Each row was made from one walk, in order. Every step used is in the known rows, and no mark comes twice. Write each row's walk.
Known rows
N W: [-0.93  0.35 -1.09 -0.93  0.28 -1.12  1.60 -1.02 -1.41 -0.13 -1.54 -1.17
 -0.32 -0.23  1.97 -0.81  1.47 -0.41 -0.83  0.06]
Q W X: [ 3.30  1.32 -0.26 -1.84 -1.21  1.18  0.80 -1.12  0.32 -1.22  2.59 -0.78
  2.27 -0.96  1.40 -2.40  2.07  1.45  0.00 -1.39]
Q W X B: [ 1.90  0.55 -1.43 -2.67 -2.75  3.01 -0.94 -1.25 -0.07 -0.14  2.13 -1.20
  1.86 -0.96  1.69 -4.84  2.54  1.34  0.71 -3.36]
X M S: [-1.95 -1.23 -2.63 -0.99 -2.25  1.93 -0.14  1.34 -2.87  0.01 -1.57 -3.05
  1.57 -1.13 -1.40 -2.33 -0.67  0.47  1.09 -2.46]
W Q: [ 0.68  1.10 -0.02  0.95 -0.56  1.02  1.03  0.63  1.78  1.08  1.84 -0.52
  1.04 -0.35 -1.26 -0.23  0.59 -0.44 -0.24  1.84]
Q W: [ 1.23 -0.42  1.81 -1.29 -0.31 -0.33  1.14 -0.64 -0.84 -1.65  0.36 -0.25
  0.37  0.09 -0.95 -1.14  0.91  0.98 -0.51 -1.34]
N W S Y Q: [ 0.48  1.15 -5.17 -3.47 -2.30 -2.38 -1.50 -2.60  1.47  0.81 -1.05 -2.13
  0.47 -1.72  4.18  0.76  2.96 -0.03 -0.78  1.80]
Y Q: [-0.56  0.11  0.07 -0.96  0.46 -1.70 -1.62 -0.73  0.42 -1.70 -0.49  0.58
 -0.92 -0.35  2.17  1.04  0.10 -0.84 -0.60  1.85]
Y Q W S M X B: [ 0.64 -1.34 -4.02 -5.39 -3.19 -0.77 -1.06 -0.19  1.26 -4.04  0.25 -0.38
  2.24 -1.35 -0.25 -1.04  1.77  0.66 -0.66 -2.88]
Q W S M X: [ 2.67 -0.58 -2.69 -3.83 -2.08 -0.96  2.23  0.86  1.12 -3.30  1.13 -0.74
  3.69 -0.74 -2.73  0.10  1.40  1.42 -0.72 -2.95]
Y Q W X: [ 2.77  1.38 -0.42 -2.58 -0.72 -0.55 -0.79 -1.69  0.53 -2.88  2.16 -0.02
  1.29 -1.23  3.61 -1.41  2.42  0.87 -0.62  0.43]
S W: [ 2.04 -0.93 -1.39 -0.35 -0.69 -0.94  1.13  0.26  1.22  0.03  0.84  2.63
  0.81 -0.04  0.46 -1.25  1.96  0.20  0.70 -0.37]
Y Q W: [ 0.75 -0.19  1.64 -2.08  0.19 -1.97 -0.56 -1.36 -0.47 -3.41 -0.03  0.42
 -0.58 -0.16  1.26 -0.07  0.96  0.29 -1.25  0.70]
N Y: [-0.85 -0.77 -0.92 -0.66  2.34  0.52 -1.23  0.79 -0.42 -0.05  0.20 -1.55
 -0.71 -0.37 -0.09 -0.68  3.12  1.74  0.80  1.53]
X M: [-2.01  1.24 -0.70 -0.42 -1.34  1.48 -0.52  1.37 -1.39  0.96 -1.72 -1.06
 -0.22  0.25  0.57 -1.40 -0.83 -1.17  1.56 -2.46]
M S: [-0.02 -2.28 -1.94 -0.50 -1.01  0.32  0.67  0.04 -1.56 -0.95  0.13 -2.05
  1.72 -1.55 -1.99 -0.92  0.12  1.65 -0.41  0.16]
M X B: [-0.44 -1.90 -2.85 -1.04 -0.88  0.75 -0.50 -0.73 -1.11 -0.96 -0.25 -1.87
  0.62 -0.62 -0.97 -2.51  0.30 -1.29  1.16 -1.33]
W X M: [-0.05  2.94 -2.86 -1.13 -2.11  3.03 -0.99  0.93 -0.08  1.56  0.47 -1.67
  1.66 -0.67  2.78 -2.66  0.62 -0.79  2.08 -2.48]
W X: [ 1.81  1.91 -2.14 -0.63 -0.77  1.40 -0.47 -0.42  1.23  0.64  2.15 -0.67
  1.81 -1.05  2.22 -1.24  1.37  0.41  0.60 -0.18]
N Y Q W S M: [ 0.18 -0.22 -1.80 -4.93  0.11 -0.91 -1.81  1.13  2.08 -3.30  0.62 -0.15
  0.97 -1.01  0.79  0.75  4.70  3.93 -1.01  0.10]
S M X: [-0.14 -0.43 -2.73 -0.98 -0.57 -1.34  1.55  2.15  0.23 -2.94  0.07  0.75
  2.33 -0.36 -1.84 -0.01 -0.22  0.37  0.70 -1.21]

Write each row's walk
[ 1.21  0.68 -0.92 -4.23 -2.34 -1.47 -0.62  0.49  2.44 -3.22  0.62  1.62
  1.64 -0.68  0.89  1.61  1.64  2.22 -1.89 -1.49] -> Y Q W S M
[ 0.66  0.88 -3.21 -1.48 -2.29  3.42 -2.04 -0.71  0.91  1.40  1.82 -0.93
  1.39 -1.11  2.55 -3.52  1.73  0.29  1.30 -1.96] -> W X B
[ 3.16  0.18 -2.36 -2.95 -3.35 -0.06 -0.54 -1.62  1.37  0.81  1.28 -1.86
  2.01 -1.18 -0.89 -0.74  2.29  2.03 -0.05 -1.43] -> Q W S Y
[-0.18  1.47 -7.07 -2.84 -4.38  1.12 -3.38  0.00 -0.87 -0.06  0.34 -3.45
  3.12 -3.23  3.02 -3.56  1.57  1.13  2.50 -0.15] -> W X M S Y Q
[ 0.73 -0.98 -4.00 -0.65 -3.49  1.78  2.18  2.30 -0.05  0.97  0.89 -0.91
  3.58 -1.51 -2.22 -3.73  1.86  0.09  1.47 -0.82] -> X M S W Q
[ 2.04 -1.06 -5.60 -4.37 -4.92  1.11 -3.33 -2.19 -0.85 -1.75  2.19 -2.99
  3.26 -3.70  1.67 -5.59  3.47  3.27  0.93 -0.68] -> M S Y Q W X B
[-0.14 -0.53 -3.81 -4.60 -0.61  1.75 -2.11  0.29 -2.57 -3.06  0.66 -4.86
  1.94 -2.57  2.11 -4.29  4.83  2.99  1.18 -0.42] -> N Y Q W X M S
[-2.00 -0.48 -5.10 -2.28 -3.45 -0.43 -2.98  0.33 -2.15 -0.65 -1.73 -2.76
  1.23 -2.38  0.72 -2.19  0.11  1.00  1.90  0.06] -> X M S Y Q
[-0.02  0.69 -4.74 -1.80 -3.04  3.42 -0.49  0.95 -1.66  0.54  0.57 -3.60
  3.29 -2.10  0.87 -3.61  0.61  0.93  1.64 -2.64] -> W X M S
[ 1.32 -0.23 -4.48 -2.35 -1.82 -0.61  1.12  1.45  2.02 -1.61  0.85 -0.29
  3.18 -0.78 -1.82  1.49  0.64  0.51 -0.28 -1.81] -> W S M X
[ 1.30  0.04 -3.10 -2.95 -3.61  3.13  0.69  0.32 -2.67 -1.17  1.03 -3.92
  3.75 -2.13 -0.02 -4.67  1.50  1.79  1.13 -3.73] -> Q W X M S
[ 2.70  0.20 -1.34  0.45 -1.22  0.05  2.40  0.89  2.79  1.10  2.52  2.16
  2.11 -0.19 -0.94 -1.56  2.47 -0.27  0.48  1.39] -> S W Q
[-1.41 -0.66 -0.84 -1.63  2.62 -1.17 -2.99  0.13 -0.07 -1.84 -0.31 -0.92
 -1.68 -0.68  2.09  0.38  3.27  1.22  0.15  3.39] -> N Y Q
[ 2.82 -2.21 -3.21 -0.12 -2.26  0.19  2.96  0.88  1.23  0.22  2.82  0.09
  3.61 -1.79 -2.87 -2.45  2.83  1.47  0.05  1.47] -> M S W Q
[ 0.32  0.83 -2.73 -2.21 -2.24  0.46  0.00  1.76  2.96  0.23  0.57  1.22
  2.26 -0.31 -0.42  1.57  0.74  1.73 -0.60 -1.97] -> W S M
[ 2.01  0.00 -0.37 -3.56 -1.19 -1.22 -0.76 -2.13  1.41 -2.03  0.61 -0.72
  0.24 -0.89  1.35  1.37  1.51  0.38 -2.19  0.21] -> Y Q W S
[ 3.31 -0.34 -4.49 -3.39 -3.54 -0.74 -1.63 -1.94 -0.44 -2.57  2.56 -2.71
  3.72 -3.53  1.49 -3.39  3.29  3.29  0.20  1.01] -> M S Y Q W X
[ 1.29 -2.20 -2.51 -2.82 -2.59 -2.25 -1.26 -1.60 -1.67 -3.14  0.23 -2.07
  1.80 -2.54 -0.84 -2.02  1.81  2.95 -0.23  1.19] -> M S Y Q W
[-0.41  1.52 -8.02 -2.74 -4.44  1.80 -0.11 -0.40 -2.64  1.67 -0.71 -5.27
  3.91 -2.98  2.58 -5.47  2.92  1.30  2.22 -2.05] -> N W X M S Y
[-0.14 -2.08 -4.17 -1.52 -3.01  0.78  1.15  1.66 -1.85 -0.07 -0.81 -0.42
  2.43 -1.31 -0.96 -3.55  1.32  0.73  1.71 -2.69] -> X M S W
[ 1.89 -0.37 -2.96 -4.58 -1.59 -2.69  0.64  0.17  1.47 -5.06  0.68  0.05
  2.66 -1.21 -0.54  1.35  1.57  0.74 -1.35 -1.15] -> Y Q W S M X
[ 0.48 -0.21 -2.31 -4.29  0.13  1.80 -3.85 -1.20 -0.07 -1.96  1.82 -2.11
  0.06 -1.62  3.94 -4.37  5.86  2.37  0.72  0.23] -> N Y Q W X B
[ 0.40  0.17 -5.51 -3.30 -1.49 -1.55  2.87  0.41  0.73 -1.74 -0.79 -1.58
  3.05 -0.92  0.02  0.65  2.06 -0.22 -1.03 -1.83] -> N W S M X
[ 1.76  2.18 -4.19 -1.65 -2.75  2.00  0.18  1.26  1.09  1.49  1.19  1.12
  2.67 -0.60  3.25 -3.88  2.45 -0.47  2.74 -2.95] -> S W X M
[ 1.12  0.21 -0.41 -2.34 -1.47 -2.52 -1.80 -1.48 -0.11 -2.42  0.14  0.06
  0.16 -1.05  1.24 -1.03  1.49  1.36  0.12  1.10] -> S Y Q W
